What can hang from each mark
Q225: Q5
Q198: Q96 Q927
Q924: Q927
Q96: Q5 Q198 Q580
Q764: Q927
Q348: Q580
Q580: Q96 Q348 Q927
Q927: Q5 Q198 Q562 Q580 Q764 Q924
Q5: Q225 Q927
Q562: Q927

Every row comes from one small tree of marks. The marks that hang from a mark follow it in brackets, in the order of their numbers. Every link used is in the known rows. Which tree was each row made from?
Known rows
Q924(Q927(Q5 Q580(Q96(Q198)) Q764)): [ 2.620 -1.682 -3.986 -1.423  2.441 -1.761 -1.089  0.766  1.492 -0.298
 -2.270  1.438 -0.029 -0.076 -0.969  0.685  1.404 -0.193  4.089 -1.683
  2.357 -1.138  0.066 -1.421 -0.028 -0.282  0.857  4.814  0.654]
Q562(Q927(Q5 Q198(Q96) Q580 Q764 Q924)): [ 1.169  4.476 -1.323 -1.179  2.080  2.237 -1.067  3.932  0.888 -1.993
 -0.768 -1.932  2.213 -2.624 -2.858  3.367  3.105 -1.361 -1.398 -2.560
  6.120 -2.737 -1.611 -1.472  0.423  3.651 -2.583 -2.261  3.639]
Q562(Q927(Q580(Q96) Q764 Q924)): [-0.319  1.255 -1.769 -0.061  2.941  1.135 -1.245  2.813  1.002 -1.465
 -1.754 -3.600  2.698 -0.381 -1.481  1.262  1.134 -0.234  3.761 -1.376
  2.718 -0.088 -1.584 -1.587  0.548  1.861  0.164 -0.587  3.458]
Q348(Q580(Q96(Q5(Q225 Q927(Q198 Q562))))): [ 3.391 -0.847 -2.377  2.495 -1.406  3.237  5.351 -3.432 -1.866  2.425
  3.647 -1.462  1.520  1.303 -0.041  2.392 -1.246 -0.274 -0.264  1.070
 -5.111  1.945  0.378 -1.258  2.391 -0.116  2.538 -2.285 -2.518]
Q5(Q225 Q927(Q562)): [ 1.465 -4.220 -1.892  3.201  0.906  1.522  2.980 -1.083 -0.372  1.845
  2.952  0.123  0.681 -2.650 -0.215  4.704  2.472 -1.264 -2.054  2.704
 -1.554 -2.622 -1.546 -1.162  2.942 -2.992  2.824 -0.826 -2.605]
Q96(Q198): [ 0.852 -3.470 -4.715  0.939  0.930  0.376  0.759  0.632  0.019  1.240
 -0.171  3.133  0.194 -0.393  1.489  1.425  0.099 -1.364  2.535  1.371
  0.178 -2.632  1.125 -1.288  2.080 -3.755  2.994  1.950 -1.423]
Q927(Q562 Q580(Q96(Q198) Q348) Q764 Q924): [-0.118 -0.968 -2.283 -3.011  0.965 -0.757 -1.411  3.916  1.250 -0.883
 -0.144 -3.781  0.353 -1.847 -2.952 -0.024  0.452 -2.793  4.530 -1.683
  0.656  0.260 -0.899  0.633  0.294  4.685  3.931  3.224  0.103]
Q348(Q580(Q96 Q927(Q5 Q562 Q764 Q924))): [-0.858  2.611 -1.156 -1.847  0.099 -1.133  3.044  2.350  1.965 -0.812
 -0.696 -3.822  2.283  0.565 -3.546  1.028  0.124 -0.124  1.596  0.788
 -1.691  5.093 -0.459  1.882  0.888  3.661  2.537  1.089  0.031]
Q562(Q927(Q198(Q96) Q764 Q924)): [ 1.004  2.989 -2.588  0.107  2.424  1.929  0.695  2.102  0.133 -1.588
 -0.251  0.065  4.663  0.122 -1.924  3.645  0.144 -2.550 -0.453 -2.493
  3.656 -1.816  0.772 -0.813  0.279  0.784 -0.678 -2.927  1.992]
Q225(Q5(Q927(Q580 Q764))): [ 2.101 -1.870 -6.060 -0.318  0.812  2.915  0.710 -0.691 -0.883  1.052
  0.177 -0.977  2.136 -1.011  0.434  1.121  2.992 -0.039 -0.117  0.355
  3.986 -4.111 -0.957  0.011 -0.441 -2.520  1.035 -0.815  1.138]
Q580(Q927(Q764 Q924)): [-1.111 -0.060 -3.016  1.001  1.311  0.431  2.598  1.429  0.289 -0.026
 -0.284 -0.043  4.429 -0.923 -0.897  2.283 -0.391 -1.320  1.827  0.275
  0.596  0.333  2.064  1.046  0.476 -1.622  3.376 -0.079 -0.648]
Q580(Q96(Q198(Q927))): [ 1.777 -3.704 -4.040  1.619  1.417 -1.447 -0.175 -0.159  0.010  1.391
 -2.675  2.177  1.378  2.998  2.147  0.016 -3.361  0.376  2.062  1.764
 -0.503  0.231  0.262 -1.295 -0.280 -4.323  1.786  1.884 -2.528]
Q580(Q96(Q5) Q348 Q927): [-0.229 -1.772 -3.799  3.323 -0.311  3.274  3.132 -0.909 -0.913  1.844
 -0.066  0.569  4.447  4.913  0.160  1.058 -4.147  0.842  4.698  1.957
 -4.746 -0.278  2.705  0.421 -2.106 -3.916  4.441  1.892 -2.285]
Q562(Q927(Q5(Q225) Q580 Q764)): [ 0.760  0.165 -2.432  2.707 -0.466  2.322  0.661  0.875 -0.943  0.699
 -1.669 -0.137 -0.288 -2.834 -0.419  1.209  5.592 -1.627 -0.877  1.939
  3.886 -4.020 -3.560 -2.653  1.241  0.597 -0.099  0.583  1.114]
Q562(Q927(Q198 Q580(Q96(Q5) Q348) Q764)): [ 0.995  2.540 -3.476  1.954 -0.453  4.806 -0.710 -0.553 -1.930  0.137
 -1.728 -1.011  3.407  3.004 -1.771 -1.044 -1.628 -0.778  4.684 -1.640
  0.887 -1.262  0.224 -1.805 -1.911  1.719  2.098 -0.149  1.564]
Q225(Q5(Q927(Q198(Q96(Q580)) Q562 Q924))): [ 2.468  1.171 -2.302 -1.787  1.442 -0.417  3.603  1.044 -0.653 -1.626
  3.698 -3.828  4.418 -0.068  0.450  6.421 -0.364 -1.061 -4.193 -3.329
 -0.067 -4.313 -0.265  2.262  1.001 -0.107  0.027 -0.812 -0.089]
Q924(Q927(Q5 Q198)): [-0.182 -0.896 -0.845  1.884  3.251  0.945  0.483  1.105 -0.632 -1.624
  0.763  3.997  1.275  1.104  0.275  3.087 -0.285  0.445  0.354  0.711
  1.107 -1.979  1.483 -1.594  2.266 -2.392  1.257  1.610  1.395]
Q348(Q580): [-1.651 -1.871 -4.005  1.552  0.465  3.427  1.763  1.842 -0.908  2.065
  1.485  0.073  0.011  1.459  1.483 -0.139  0.065  0.538  2.702  2.999
 -0.657 -0.576  0.446 -1.585  2.254 -2.151  3.440  0.839  0.671]
Q348(Q580(Q96(Q5(Q927) Q198))): [ 4.517 -3.393 -6.801  0.811 -0.496  1.755  2.671 -3.091  0.830  3.582
  0.833  0.424  1.358  1.988  0.868  1.077 -3.097  0.355  5.103  0.082
 -3.733  0.431  2.018 -0.809  0.209 -3.761  3.520  0.493 -2.656]
Q198(Q96 Q927): [ 0.634 -2.210 -4.196  2.604  2.188  1.912  0.750  1.854 -0.910  2.237
 -0.178  1.966  2.311  2.340  1.422  2.281 -1.383  1.113 -1.879  1.797
  2.071 -2.499 -0.054 -1.427 -0.368 -5.024  0.455 -0.136 -1.553]
Q5(Q225 Q927(Q198(Q96) Q562 Q764 Q924)): [ 3.458 -0.046 -1.773  0.050  1.478  0.956  3.700 -0.228  0.197  0.096
  3.743 -1.408  3.358 -3.683 -2.993  5.869  2.107 -3.581 -4.617 -1.757
  0.809 -1.345  0.106  0.592  1.908  1.527  0.339 -3.404 -1.486]
Q198(Q96): [ 0.438 -2.009 -4.450  1.211  2.639  2.895  2.034  2.160  0.337  1.517
  1.451  1.797  1.941  1.269  0.435  3.091  0.850  0.223 -0.641  1.171
  1.038 -3.157  0.887 -1.093  0.757 -4.076  0.738  0.343  0.326]
Q198(Q96(Q5) Q927(Q562 Q580 Q764)): [ 2.462  1.676 -5.547  1.338 -0.299  2.591  1.436  1.616 -2.082  3.031
 -0.448  0.449  2.353  0.065 -2.242  1.774  0.843  0.207 -2.901 -1.331
  4.531 -1.213 -1.499 -1.079  0.205 -1.198  0.996  0.372 -2.672]
Q764(Q927): [-0.851 -2.948 -4.256  2.429  2.300  1.174 -0.070  0.868 -0.360  1.695
  0.573  2.625  2.966 -0.562  1.698  1.154 -1.231  0.410  1.173  3.520
 -0.719 -3.152  0.861 -0.360  1.777 -5.100  1.201 -1.157  0.696]
Q198(Q96(Q5(Q225)) Q927): [ 3.103 -2.358 -5.465  4.943 -0.105  2.757  5.126 -0.523 -2.990  3.966
  1.038  3.292  2.645  1.798  2.261  3.092 -1.002 -0.265 -4.237  2.353
 -0.042 -3.240  0.123 -1.333  0.466 -6.015  1.014  0.015 -4.023]
Q198(Q96(Q580(Q348)) Q927(Q562 Q764 Q924)): [-0.499  0.435 -3.112 -0.232 -0.013 -0.811  1.027  4.015 -0.752  0.227
  0.142 -3.066  3.483  0.901 -2.098  1.834 -2.134 -2.293 -1.444 -2.762
  0.853 -2.551 -0.963  2.578 -1.323  1.532  4.117  3.713 -2.814]
Q764(Q927(Q5(Q225) Q562 Q580(Q96) Q924)): [ 0.091 -0.930  0.917 -0.202  2.147 -1.525  0.717  3.575  0.669 -0.672
  2.017 -3.598  0.882 -4.835 -0.489  3.261  2.333  0.297 -2.158  3.293
 -1.521 -0.793 -3.256  0.361  3.623  1.867 -1.499 -0.832  2.003]

Write each row's tree
[-0.513 -0.326 -3.800  0.683  0.293  2.628 -1.872  3.587 -1.617  2.258
 -0.284 -1.831  0.955  0.430 -2.186  0.116  0.769 -1.040 -0.991 -0.026
  4.248 -2.694 -2.398 -0.537 -1.713  1.121  2.442  1.658 -1.598]
Q198(Q96 Q927(Q562 Q580(Q348) Q764))
[-0.367 -0.664 -1.124  1.881  1.234 -0.219  0.336  2.762 -0.096  0.134
 -1.380  1.985  0.057 -0.177 -1.386  2.071  0.550  1.066 -3.142  3.207
  1.920 -0.413 -2.500 -0.791  2.343 -2.181  1.742  1.234 -1.820]
Q198(Q927(Q5 Q562))
[-0.207 -1.441 -3.288  1.171 -0.452 -2.784  2.411  0.873 -0.336  0.497
  0.111 -1.063  3.011 -0.716  3.013  3.230 -2.218 -1.454  3.597 -2.005
 -2.727 -2.883  2.083  0.897  0.856 -2.196  4.231  3.493 -3.058]
Q96(Q198 Q580(Q927(Q924)))
[ 2.219 -3.122 -4.003 -1.345  0.222  0.648 -2.355 -0.326  1.677  1.469
 -0.376 -2.703  0.244 -1.495 -2.911  0.408  0.541 -2.068  4.885 -1.618
  0.199 -1.514 -1.036 -0.166 -1.572  1.663  3.855  2.251 -1.812]
Q5(Q927(Q562 Q580(Q96(Q198) Q348) Q764))
[-1.100 -1.606 -3.758  1.706  0.127  1.871  1.383 -0.672  0.276  0.842
 -1.744 -0.466  4.253  4.113 -1.036 -0.691 -2.327 -0.634  4.815  1.299
 -2.452  0.264  2.064  1.317 -3.227 -1.449  4.274  2.177 -1.234]
Q580(Q96 Q348 Q927(Q764))
[ 1.917 -1.653 -1.396  2.514  2.568  1.207  3.288  0.601 -1.432  0.005
  2.430  3.362  1.419  0.667  1.288  5.020  1.545 -1.027 -3.322  0.989
  0.417 -4.216  0.821 -2.011  1.607 -2.399 -0.846  1.323  0.026]
Q924(Q927(Q5(Q225) Q198(Q96)))
[-2.510 -1.114 -1.707  3.384 -0.351  3.433  0.617  0.140 -2.372  0.535
  0.647  0.738  3.352  2.510  1.140  0.900 -2.659 -0.973  3.207  1.962
 -1.958 -1.996  2.521 -0.399 -1.048 -1.521  4.255  0.045 -1.124]
Q580(Q348 Q927(Q198))
[-0.129  1.101 -3.604  3.393 -2.233  0.371  5.060 -0.857 -2.192  1.987
  0.973 -0.054  3.717  1.587  0.719  3.371 -1.375  0.374  0.992 -1.047
 -3.520 -1.803  1.249  0.671  1.520 -3.137  4.808  3.314 -4.488]
Q96(Q5 Q580(Q927(Q562)))
[-1.622  0.580  0.906 -1.015  2.318  0.812 -0.258  6.296  1.055 -1.619
  1.933 -2.552 -1.092 -4.836 -2.700  3.721  3.740  0.524 -1.155  1.032
  2.999 -0.967 -2.863 -0.676  4.434  2.480  1.112  0.828  2.272]
Q927(Q5 Q562 Q580 Q924)
[ 0.869 -1.286 -3.694  0.028 -0.921 -0.679  1.861 -0.322  1.232  1.609
 -1.800 -0.399  0.407  2.410  1.220  0.018 -1.329  0.617  4.616  2.328
 -3.325  1.591  0.898 -0.650 -0.468 -1.286  2.048  2.541 -1.709]
Q348(Q580(Q96(Q198) Q927(Q5)))
[ 0.934 -1.171 -2.357 -0.400  2.499  0.374  1.236  1.254  2.018 -0.433
  1.413 -0.750  2.700 -3.612 -3.991  4.239  1.144 -1.988 -0.114 -0.870
  1.474  0.025 -0.320  1.165  2.357 -0.161  3.548 -1.301 -0.653]
Q5(Q927(Q562 Q764 Q924))
[ 1.859 -1.746 -3.834  4.181 -0.822  2.529  5.180 -0.980 -4.547  1.567
  3.984  1.472  3.427  3.740  3.035  3.930 -3.129 -2.139  0.138 -2.618
 -3.647 -6.629  2.784 -0.326 -0.468 -2.673  3.633  4.507 -2.858]
Q924(Q927(Q198(Q96(Q5(Q225) Q580(Q348)))))
[-0.762  1.498  0.543 -0.463  2.461 -1.063 -0.228  3.408  0.776 -2.176
  1.492  0.748  2.755 -3.918 -2.088  3.605 -0.462 -0.502 -2.602  2.004
  0.210 -0.337 -0.280  1.237  4.050  0.997 -0.136 -2.633  1.798]
Q764(Q927(Q5 Q198 Q562 Q924))
[ 1.934  0.961 -3.690 -1.016  0.320  2.199  0.561 -0.823 -1.532 -0.429
  1.032 -1.574  2.149 -1.603 -1.290  1.334  2.902 -1.016 -2.069 -0.912
  4.040 -2.451 -1.422 -0.029  1.124  0.836  0.564 -2.163  0.852]
Q225(Q5(Q927(Q198 Q562 Q580 Q764)))
[ 1.620  1.081 -3.105 -1.297 -0.912 -5.101  1.140  2.559  0.763 -0.836
 -2.660 -0.127  1.036 -2.532 -1.840  1.627 -0.288 -2.547 -1.683 -2.566
  1.724 -0.902 -1.785  2.195  1.610  1.381  3.409  4.721 -3.823]
Q96(Q198(Q927(Q5 Q562 Q764 Q924)) Q580)
[ 0.863 -4.161 -1.148  2.481  1.953  2.679  1.062  1.437 -0.659  1.367
  4.072 -3.139  0.482 -5.469  1.564  4.716  2.668 -0.631 -0.093  1.182
  0.393 -3.769 -1.208 -1.716  2.493 -1.227  1.587 -1.801  0.404]
Q5(Q225 Q927(Q580 Q924))
[-1.959 -1.319 -2.711  1.170  1.016  2.234 -2.377  4.375 -1.629  0.442
 -0.403 -2.187  1.573 -1.444 -0.828 -0.597 -1.095 -1.133  1.888  0.502
  3.604 -1.793 -0.934 -0.170 -0.721  0.976  4.142  1.074  0.446]
Q198(Q927(Q580(Q348) Q764 Q924))
[ 0.945 -1.575 -3.151 -0.065  2.452  2.513 -0.700  1.620  1.210  0.591
  1.741 -2.279  1.787 -4.528 -1.783  2.806  1.917 -0.692  1.785 -1.403
  3.296 -2.025 -0.156 -0.207  0.963 -0.145  2.124 -1.740  1.421]
Q5(Q927(Q580 Q764 Q924))
[-0.147  0.290 -6.425  3.155 -3.463  2.285  4.266 -1.677 -2.107  2.432
 -0.556  0.576  4.969  3.039  0.007 -0.107 -2.910 -1.501  3.748 -1.562
 -2.993 -3.077  2.843  2.290 -2.428 -2.571  6.858  4.696 -4.233]
Q96(Q5 Q580(Q348 Q927(Q764)))
[ 0.729  0.246 -2.520  0.826  2.402  0.574  1.007  0.209 -0.115 -1.469
 -0.712  4.476  2.118  0.697 -1.567  1.609  0.355 -0.928  0.199 -0.651
  2.718 -1.193  1.712 -0.456  1.416 -1.227  1.481  1.623  1.059]
Q924(Q927(Q5 Q198 Q764))
[-2.045 -2.062  0.570  0.967  0.691  0.501 -0.543  5.115 -0.891 -0.159
  3.054 -3.018 -0.025 -6.154 -0.835  2.657  2.308 -1.596 -1.349  4.158
 -0.701 -4.237 -3.256  0.447  2.920  2.373  1.592  0.389  1.088]
Q764(Q927(Q5(Q225) Q562 Q580(Q348) Q924))
[ 0.887 -0.485 -3.379  0.801  2.699  1.485  0.517  2.103 -0.007  0.808
  1.632 -1.420  3.847 -1.428  0.704  1.980 -2.487  1.831  2.481  0.826
 -1.453 -0.720  1.008  0.002  1.774 -2.004  0.119 -1.718  2.296]
Q764(Q927(Q580(Q96(Q5)) Q924))
[ 1.263  2.482 -1.594 -0.910  2.619  0.951 -0.289  2.794 -0.269 -0.938
  1.113  0.475  0.783 -1.198 -3.199  3.444  3.271 -0.739 -2.099 -2.801
  4.926 -2.119 -0.754 -1.454  1.313  2.496 -0.923  1.452  1.456]
Q924(Q927(Q5 Q198(Q96) Q562 Q580 Q764))
[-2.932 -2.599 -1.041  2.128  1.813  2.721 -2.810  5.495 -1.858  0.513
  0.901 -2.698  0.562 -1.133  1.006  0.776 -1.774  0.268  2.027  1.814
  2.293 -2.752 -1.341 -1.170  0.014 -0.461  3.751  1.010  0.602]
Q198(Q927(Q580(Q348) Q924))
[-2.986 -0.392 -0.151  2.076  0.859  2.520  0.592  2.370 -1.385 -0.856
  1.689 -0.979  3.897  0.736  0.353  2.384 -3.243 -1.350  3.161  1.032
 -1.911 -1.169  2.707  0.282 -0.071  0.110  4.302 -0.682 -0.154]
Q580(Q348 Q927(Q198 Q924))
[-0.333  1.422  1.672  2.360  1.011  2.050  0.169  3.135 -1.581 -1.976
  1.034 -2.127  0.094 -3.927  0.722  3.884  3.484 -1.192 -1.591  1.271
  2.597 -3.412 -2.719 -3.032  3.260  2.594 -1.313 -1.882  2.853]
Q562(Q927(Q5(Q225) Q198 Q580 Q924))
[-1.048 -0.319 -0.667 -0.396  2.986 -1.488  0.158  4.240  1.722 -1.253
  1.087  0.380  2.104 -4.263 -2.140  3.619  0.310 -0.278 -1.861  3.008
  0.145 -1.114 -1.308  1.348  4.008 -0.739  0.762 -1.016  1.240]
Q764(Q927(Q5 Q562 Q924))
[ 2.765  2.060 -2.786  1.998  0.018  2.215  2.753 -0.407 -0.572 -0.191
 -1.157  2.029  2.595  0.068 -1.166  3.047  3.460 -2.769 -3.895  0.407
  2.713 -3.571 -1.178 -1.557  0.139  0.296 -2.076 -1.444  0.235]
Q562(Q927(Q5(Q225) Q198(Q96) Q764))
[ 1.739  0.558 -1.681  0.783  0.524 -1.119  3.458  1.558 -0.794 -0.012
  3.088 -0.708  3.854 -2.873  2.191  4.556 -0.396 -1.529 -4.752 -0.038
 -2.050 -5.274  0.312  1.956  1.735 -0.108 -1.831 -0.619  0.544]
Q764(Q927(Q5(Q225) Q198(Q96(Q580)) Q924))
[ 0.968 -2.155 -2.521  0.393  1.632 -2.210 -0.246  3.206  0.948 -0.508
 -1.808  2.307  0.345 -1.910  0.180  2.401 -1.426 -0.771 -0.575  1.651
  2.143 -1.210 -0.580 -0.382  1.722 -2.309  1.902  1.584 -1.750]
Q96(Q198(Q927(Q5 Q924)))
[-2.338 -2.294 -0.411  0.036  2.770  2.838 -1.487  4.970  0.378 -0.743
  1.818 -4.417  0.898 -0.058 -0.127  0.967 -0.952  0.633  4.673  0.805
 -0.534 -1.117 -0.238 -0.227  0.308  1.615  2.806  1.621  3.099]
Q927(Q580(Q96 Q348) Q924)
[ 3.322 -2.776 -6.034  1.045 -2.269  2.133  2.655 -1.242 -1.677  2.761
 -0.161  0.240  0.702  0.193  0.228 -1.317  0.389 -2.862  3.542  0.094
 -1.738 -2.577  0.453 -0.306 -0.858  0.061  3.895  3.763 -2.547]
Q927(Q580(Q96(Q5(Q225) Q198) Q348) Q764)
[-0.574  1.336 -2.521  0.720 -0.418 -0.241  2.431  0.567  0.889  0.304
 -1.841  1.269  2.251 -0.662 -3.406  2.029  2.412 -1.006 -0.815  1.432
  0.974  0.385 -0.294  1.032  1.033 -0.420  2.597  1.465 -2.085]
Q580(Q927(Q5 Q562 Q764))
[-2.129 -2.660 -1.445  0.183  3.302  1.377 -2.779  4.110  0.248 -0.103
  1.615 -3.645  2.669 -1.081  0.732  0.614 -2.578  0.784  4.577  2.105
 -1.735 -2.132 -0.046  0.463 -0.196  0.149  1.445 -0.371  3.291]
Q764(Q927(Q580(Q96 Q348) Q924))
[-2.445 -0.257 -0.263  1.553  1.618 -0.208  2.101  2.894 -0.142 -0.552
  1.507 -1.434  2.974 -1.395 -0.899  4.596 -0.171 -0.406  0.821  1.306
 -1.022  0.485  0.462 -0.059  2.601 -1.010  3.335 -0.013 -1.167]
Q580(Q927(Q562 Q924))
[-1.917  0.306 -2.490  2.714 -0.945  3.179  1.991 -0.440 -2.717  1.905
  1.126 -0.311  2.211  2.499  2.348  0.233 -1.765  0.370  2.900  2.067
 -1.869  0.772  2.197 -1.605  1.006 -1.143  2.908 -1.302 -0.751]
Q348(Q580(Q927(Q198)))
[ 1.840 -0.748 -2.730  4.471  0.129  3.429  2.632 -0.686 -2.329  1.769
 -0.059 -1.199  1.635  1.277  1.850  2.051  1.320  0.406  1.539  1.512
 -0.962 -2.564 -1.753 -3.756  1.178 -2.196  0.272 -0.072  0.243]
Q562(Q927(Q580(Q96(Q5(Q225)))))
[ 1.132 -1.066 -4.756 -0.313 -0.230  4.416 -0.763 -0.808 -2.110  0.074
  0.970 -1.282  2.584  0.005 -0.189 -0.376  0.911 -1.580  1.029 -0.137
  3.050 -4.669 -0.074  0.481 -1.866  0.089  2.290 -0.846  1.295]
Q225(Q5(Q927(Q198 Q580(Q348) Q764)))
[-1.504  1.031 -1.615 -1.073  1.745  1.056  0.118  4.623  0.240 -0.704
  1.354 -2.624  0.733 -4.114 -3.095  1.982  3.256 -1.274  0.461 -0.866
  3.732 -0.227 -1.431 -0.222  3.354  2.869  2.581  0.239  1.533]
Q927(Q562 Q580 Q764 Q924)
[ 1.139 -0.408 -1.770  0.889  3.813  1.370  1.101  1.893  0.053 -0.887
  1.465  3.478  1.866  1.704 -0.140  4.563  0.145  0.363 -1.303 -0.447
  1.792 -2.959  1.560 -1.532  0.910 -2.431 -0.874  1.206  1.280]
Q924(Q927(Q5 Q198(Q96)))
